Known rows, with every way that one mark hangs from another:
pelani[tenir]: [-0.52  0.59  0.59  0.00  4.49 -0.85 -0.59 -1.59 -1.66  1.56 -2.33 -0.05
 -1.00  0.68 -0.45  0.37 -2.07]
kezu[tenir[rigebal]]: [-1.31  0.94 -1.95  1.65  1.78 -0.33 -1.17 -2.29  2.43 -0.93 -2.68 -2.71
  1.43  2.58 -0.36  0.18  0.26]
pazu[nede[pelani rafav[tenir[rigebal]]]]: [-1.78  1.60  0.54  0.46 -2.48 -2.38 -0.97 -0.76  4.73  5.44  3.08 -2.00
 -2.77 -1.05  0.62 -0.55  0.38]
nede[pelani rafav[tenir[vapu]]]: [-2.72  0.92 -0.54  1.86 -0.84 -2.49 -0.65 -2.28  3.13  6.59  3.19  0.35
 -3.72 -3.15 -0.43  1.89 -3.98]
pelani[tenir[gebigu rigebal[vido] vapu]]: [ 0.64  0.63 -0.76  0.74  6.23 -0.61 -0.60 -1.90  0.19  0.51 -4.48 -0.80
  0.43  2.09 -0.79  1.85 -5.42]
nede[pelani rafav]: [-1.09  1.25  1.32 -0.63 -2.26 -1.25  0.73 -1.94  3.69  2.58  4.38 -1.09
 -1.08 -2.63  1.21  0.02  0.26]
gebigu[tenir[rigebal[vido] vapu]]: [-0.05 -0.99 -2.37  5.47  0.26 -0.13 -1.78 -0.23  1.27  2.17 -4.97  2.53
  0.33  0.47 -0.56  1.27 -4.16]
rafav[tenir[gebigu rigebal[vido] vapu]]: [ 0.08  0.10 -1.62  1.95  2.18 -0.66 -0.87 -1.06  1.59  1.72 -3.13 -0.88
  0.47  1.32 -1.62  2.58 -6.01]
rafav[tenir[gebigu rigebal vapu]]: [-1.81  0.72 -0.99  1.06  3.46 -0.51 -0.69 -0.93  0.39  2.17 -2.30 -1.63
 -0.77  1.83 -1.63  2.41 -5.74]
pazu[nede[rafav]]: [-0.52  0.58  0.21 -1.39  2.31 -1.56  0.47 -0.17  1.00  2.89  3.03  0.91
 -4.50 -0.84  1.19 -1.45  2.38]
kezu[tenir[gebigu]]: [-0.94  0.76 -1.34  0.24  4.15 -0.64  0.02 -2.22  0.75 -0.74 -1.28 -2.50
  2.06  0.99 -0.73  1.21 -1.35]
pazu[nede[pelani rafav[tenir[vapu]]]]: [-2.22  0.90 -0.93  1.77 -1.48 -3.16 -1.41 -0.41  3.04  7.92  3.54  0.84
 -4.95 -3.15 -0.03  0.32 -1.66]
gebigu[tenir[rigebal vapu]]: [-2.07 -0.38 -1.78  4.57  1.51  0.02 -1.50 -0.15 -0.11  2.59 -4.14  1.78
 -1.15  0.97 -0.58  1.14 -3.79]
vapu[tenir]: [-0.45  0.10 -0.92  1.60  0.29 -1.07 -0.32 -1.75  0.57  0.04 -1.28  1.34
  0.49  0.20 -1.31  0.41 -0.65]
kezu[tenir[rigebal[vido] vapu]]: [-0.05 -0.04 -4.36  4.07  1.54 -0.92 -1.97 -2.14  3.15  0.18 -3.99  0.07
  0.74  1.57 -0.84  1.31 -2.14]
tenir[rigebal[vido]]: [ 1.99  0.03 -0.56  0.93 -1.82  0.46 -0.43 -0.34  3.06 -2.00 -2.21 -0.92
  2.23  1.67  0.30 -0.08  0.03]
pazu[nede[pelani[tenir]]]: [-0.41  1.03  0.48  1.04 -2.23 -2.16 -1.98  0.66  1.56  4.43  0.39 -1.01
 -0.74 -1.53  0.22 -0.79 -0.03]
pazu[nede[pelani[tenir[gebigu]] rafav]]: [-1.03  1.96  1.89 -1.71  2.77 -2.58  0.15 -1.44  2.08  4.57  2.95 -1.91
 -2.38 -1.79  0.97 -0.38 -0.48]

Rows:
[-2.75  1.86  0.40  0.31  0.94 -1.79  0.18 -2.80  4.16  4.45  2.44 -2.59
 -1.87 -0.94 -0.29  2.23 -4.89] | nede[pelani rafav[tenir[gebigu rigebal vapu]]]
[-1.88  2.14  0.60 -0.65  3.27 -2.44 -0.43 -1.45  2.72  4.75  1.68 -1.72
 -3.39 -0.52  0.76  0.05 -2.00] | pazu[nede[pelani[tenir[gebigu rigebal vapu]] rafav]]
[ 1.29  0.06 -1.49  0.69  1.94  0.25  0.03 -0.51  2.08 -1.35 -2.48 -0.61
  1.65  1.61 -0.37  1.53 -3.73] | tenir[gebigu rigebal[vido] vapu]
[-0.50  1.85  0.58  0.03  3.53 -1.81  0.22 -3.69  3.82  2.89  0.22 -1.75
 -0.67 -0.76  0.43  1.72 -4.60] | nede[pelani[tenir[gebigu rigebal[vido] vapu]] rafav]
[-1.54  2.68  2.73 -2.11  3.58 -1.34  1.00 -3.80  3.38  1.81  1.52 -4.30
  0.00  0.15  0.86  0.83 -2.40] | nede[pelani[tenir[gebigu rigebal]] rafav]
[-1.63  0.10 -1.14  1.19  3.69 -1.09 -0.51 -0.82 -0.89  3.47 -1.04  0.09
 -1.39 -0.19 -1.89  2.71 -6.14] | rafav[tenir[gebigu vapu]]
[-0.94  0.74 -0.78 -0.20  3.33  0.42  0.23 -0.35  0.54 -0.97 -1.50 -1.58
  0.12  2.14 -0.40  1.35 -3.40] | tenir[gebigu rigebal vapu]
[-1.97  1.29  1.03  0.55 -1.79 -2.14 -0.07 -2.40  3.61  5.19  3.60 -1.44
 -1.90 -2.75 -0.01  1.12 -2.09] | nede[pelani rafav[tenir]]
[ 2.17  0.43  0.46 -0.92  0.74  0.75  0.70 -0.65  2.69 -3.07 -1.93 -2.77
  3.85  2.05  0.12  0.65 -1.33] | tenir[gebigu rigebal[vido]]
[-1.61  2.00  1.28 -0.81 -0.94 -2.18 -0.12 -0.92  4.41  4.68  3.24 -3.37
 -1.58 -0.70  0.50  0.01 -0.67] | pazu[nede[pelani rafav[tenir[gebigu rigebal]]]]
[ 1.57  0.51 -0.45  0.69  0.78 -0.40  0.36 -2.37  2.83 -2.90 -3.15 -1.20
  3.94  2.07 -1.17  1.01 -1.84] | vapu[tenir[gebigu rigebal[vido]]]
[-0.20  1.65  1.36 -0.06 -1.18 -1.48  0.53 -2.98  5.72  2.72  2.09 -3.59
  1.28 -1.05  0.16  1.64 -3.17] | nede[pelani rafav[tenir[gebigu rigebal[vido]]]]
[-1.69  1.66  0.43 -0.50  3.47 -2.91 -0.29 -1.28  1.57  5.97  2.49 -0.36
 -3.98 -2.20  0.56  0.28 -2.21] | pazu[nede[pelani[tenir[gebigu vapu]] rafav]]
[ 0.06  1.09  0.14  1.33 -3.78 -2.51 -1.12 -0.82  5.90  5.18  2.24 -1.28
 -1.51 -1.61  0.59 -0.34  0.10] | pazu[nede[pelani rafav[tenir[rigebal[vido]]]]]
[-2.03  0.32 -1.87  2.59  1.22 -0.76 -1.66 -0.68  0.70  3.17 -2.52 -0.01
 -2.23  1.54 -1.53  1.73 -4.45] | rafav[tenir[rigebal vapu]]
[-0.65  0.79 -1.38  2.45 -2.86 -2.86 -1.74 -0.63  5.30  6.47  1.96  0.16
 -3.20 -1.95  0.21  0.33 -1.60] | pazu[nede[pelani rafav[tenir[rigebal[vido] vapu]]]]
[ 1.32  0.05 -1.41  2.31 -1.38 -0.65 -0.64 -2.07  3.18 -1.72 -3.29  0.47
  2.66  1.63 -1.01  0.30 -0.61] | vapu[tenir[rigebal[vido]]]
[-1.03  0.91 -1.04  2.66 -2.15 -2.11 -0.95 -2.60  5.45  5.08  1.49 -0.35
 -1.81 -1.80 -0.18  1.81 -3.94] | nede[pelani rafav[tenir[rigebal[vido] vapu]]]
[-1.73  2.29  2.03 -0.61  1.60 -1.53  0.11 -3.49  3.43  2.69  1.27 -2.77
 -1.36 -0.18  1.00  0.23 -1.24] | nede[pelani[tenir[rigebal]] rafav]
[-2.09  0.82 -1.26  0.76  3.34 -2.21 -0.81 -0.73  1.53  5.42  1.08  0.93
 -6.23  0.26 -0.01 -0.08 -1.18] | pazu[nede[rafav[tenir[rigebal vapu]]]]
[-2.54  1.32  0.25  0.52  1.16 -2.28  0.21 -2.49  2.85  5.62  3.35 -1.16
 -2.39 -2.80 -0.55  2.50 -5.17] | nede[pelani rafav[tenir[gebigu vapu]]]
